Known rows, with every way that one mark hangs from another
H{U{S}}: [ 2.83 -1.32  2.33 -0.76  1.02  0.13 -0.59  0.70 -0.27 -0.30 -5.62  5.31
 -4.98 -1.20 -2.35 -0.57 -5.06 -1.06]
H{U}: [ 4.13 -1.52  0.58 -0.52  0.59  0.43 -0.41 -0.80 -0.61 -2.24 -4.37  2.62
 -2.95 -1.36 -1.45 -0.92 -1.72 -1.56]
G{U{M{D{H J}} S}}: [ 2.36 -0.72  0.41 -4.47 -0.05 -3.01  1.61  0.50  2.76 -0.08  0.13 -0.68
 -1.74 -0.77  0.78 -6.45 -1.86 -0.71]
Y{D}: [ 3.42 -1.24 -0.47  1.63 -1.09 -0.88 -3.52 -3.69 -0.41 -0.34 -2.47  0.41
 -2.00  1.11 -1.46 -4.70 -2.41  0.12]
G{U{M S}}: [ 2.43 -4.44  1.22  0.82  1.37 -0.71  2.22 -0.47  3.47 -1.29 -2.52  2.59
 -1.77 -1.69  0.73 -4.94 -1.59 -0.79]
G{U{M{D}}}: [ 4.27 -3.03 -1.52 -0.04 -1.60 -2.63  1.82 -1.62  5.01 -1.73  0.19 -2.41
 -0.90 -1.09  1.88 -4.94  2.61 -0.91]
U{G M{D} S}: [ 1.44 -1.51  0.56 -0.25 -2.66 -2.01 -0.58 -2.59  2.12  2.26 -2.83  2.81
 -5.51 -0.27 -1.13 -2.91 -4.31  0.07]
M{D}: [ 3.38 -0.92 -0.34 -0.27 -1.56 -2.39 -1.01 -2.14  1.70 -0.35 -2.77 -0.32
 -4.24  0.82 -1.07 -3.00 -1.29 -0.96]
S{U{G M}}: [-0.45 -2.80 -3.42  0.40 -3.01  0.02  1.14 -2.47  1.25  0.96 -3.77  1.71
 -1.55  0.50 -0.84 -4.55  1.28 -0.12]
S{U{G M{D}}}: [ 0.67 -1.40 -4.33 -1.01 -5.68 -1.82  0.71 -2.42  3.07  2.02 -2.14 -0.37
 -2.49  1.64 -0.64 -4.23  1.65 -0.08]
D{H{U} J M}: [ 4.42  0.61  2.40 -5.03  3.50 -0.49 -0.15 -0.06 -2.93 -0.55 -1.37  2.34
  1.36 -0.34  0.84 -1.26 -1.43 -1.32]
G{U}: [ 4.58 -2.74 -0.24  2.19  0.56 -0.63  1.61 -1.05  1.23 -3.27 -4.43 -0.83
 -3.14 -1.77 -1.03 -4.72  0.99  0.13]
G{U{M{D} S}}: [ 3.32 -3.08  0.27 -0.63 -1.10 -2.73  1.69 -0.24  5.53 -0.28 -1.19  0.28
 -2.76 -0.70  0.92 -4.48 -0.90 -0.26]
D{H M}: [ 2.00 -1.17  2.19 -0.66  3.30 -0.86  0.10 -0.48 -2.80 -3.80 -1.94  1.74
 -0.89  1.96 -0.81 -2.84  0.65 -2.27]
G{U{M{D{H J}}}}: [ 3.65 -0.71 -1.54 -4.23 -0.69 -2.93  1.44 -1.00  2.11 -1.91  1.61 -3.43
  0.03 -1.01  2.19 -6.79  1.48 -1.32]
S{U{M}}: [-0.28 -3.72 -2.97 -0.89 -1.38 -0.88  1.10 -1.09  3.02  0.58 -1.98  2.05
  0.79  1.93  1.23 -4.81  1.79 -1.93]
D{H{U{G S}} J M}: [ 3.37  1.93  3.50 -4.30  1.99  0.12 -0.44  0.21 -4.45  1.45 -4.51  4.59
 -2.83 -1.27 -2.39 -0.72 -5.52  1.22]
H{D{J} U{S}}: [ 3.90 -0.21  3.31 -3.37 -0.10 -1.21 -0.75  0.75  0.15  0.85 -4.66  7.25
 -3.04 -3.76 -1.84  0.03 -6.01 -1.27]

Rows
[ 2.36 -0.77  0.21 -5.33  1.64 -0.08  0.20 -0.50 -1.64 -1.45  0.19  1.95
  1.06 -1.47  1.41 -3.14 -1.85 -2.81]
D{H{U{M}} J}
[ 0.30 -0.81  0.79 -1.87 -0.23  1.09  0.68  0.71 -3.50 -3.21 -3.48  4.59
 -4.68 -1.33 -3.28 -1.73 -3.75 -2.12]
D{H{U{G M S}}}
[ 1.98 -1.89  1.69 -0.27 -2.29 -0.26  0.40 -0.41 -0.30 -2.04 -3.79  7.71
 -3.93 -3.78 -2.93  0.71 -3.86 -2.02]
H{D U{G M S}}
[-0.51 -1.60  0.90 -2.53 -0.41 -2.71 -0.08  0.57  0.50 -1.92 -0.10  2.28
 -3.75  2.07 -1.22 -4.28 -2.60 -3.30]
U{M{D{H}} S}
[ 2.77 -0.19  0.94 -0.28  1.33 -1.48 -2.84 -1.97 -3.09 -2.90 -0.15  0.04
  0.97  3.30 -1.37 -4.27 -0.03 -0.84]
Y{D{H M}}
[ 3.07  0.23 -0.95 -5.02 -0.38 -0.41 -2.70 -1.84 -1.83 -0.38  1.79  0.56
  2.51 -0.11  1.11 -4.24 -2.63 -1.55]
Y{D{H{U{M}} J}}
[ 3.12 -0.02  2.68 -3.48  3.80 -1.31 -0.60 -1.59 -2.56 -0.04 -1.70  1.49
  0.97  0.99  1.05 -3.77 -1.51 -0.78]
D{H J M}
[ 3.73  0.43  0.64 -4.74 -2.65 -1.25 -1.11 -2.05  1.77  5.41 -2.15  3.29
 -3.63 -2.47  0.45 -1.29 -6.53  1.36]
H{U{G M{D{J}} S}}
[ 5.22  0.79  4.43 -2.61 -0.18 -1.02 -0.64 -0.87 -1.32  2.69 -4.83  7.52
 -2.08 -3.85 -1.82  1.71 -5.59  1.15]
H{D{J M} U{G S}}
[ 2.88  3.26  1.01 -4.96 -2.13 -0.99 -1.01  0.36 -3.08  1.36 -4.31  1.84
 -6.97 -1.38 -4.29 -1.73 -5.92  0.58]
M{D{H{U{G S}} J}}
[ 1.11  0.36  1.33 -4.42  0.32  0.89 -0.11 -0.18 -3.11  0.75 -2.83  4.46
 -3.19 -2.45 -1.47 -2.43 -5.82 -0.50]
D{H{U{G M S}} J}
[ 2.35 -0.32  0.80 -2.89 -2.56 -2.17 -1.53 -3.63  2.30  6.06 -2.10  2.46
 -4.22 -1.19  0.63 -3.68 -6.58  1.56]
U{G M{D{J}} S}
[ 5.13  0.40 -0.85 -4.03 -3.18 -1.12 -0.73 -3.48  1.73  3.68 -0.80  0.40
 -1.87 -2.88  1.50 -1.69 -3.17  0.89]
H{U{G M{D{J}}}}
[ 2.24  1.30 -0.47 -2.43 -0.19 -1.06 -3.53 -2.71 -3.39 -0.27 -1.17 -0.42
 -0.80  1.34 -1.30 -6.52 -3.37 -0.32]
Y{D{H J}}
[-1.47 -0.25 -4.67 -2.11 -5.02 -1.79  1.29 -0.48 -0.10 -1.62 -1.35 -1.42
 -3.04  2.81 -2.50 -5.02  2.96 -1.77]
S{U{G M{D{H}}}}
[ 0.63 -2.75  1.47  1.14 -0.49  0.23 -0.08 -2.80  0.19  1.30 -4.43  4.82
 -4.84 -1.14 -1.34 -3.19 -5.06  0.11]
U{G M S}
[ 5.11  1.85  1.22 -4.64  1.46 -0.89 -3.08 -1.23 -3.23  0.43  0.26  0.49
  2.98  1.08  0.38 -2.43 -2.02  0.17]
Y{D{H{U} J M}}
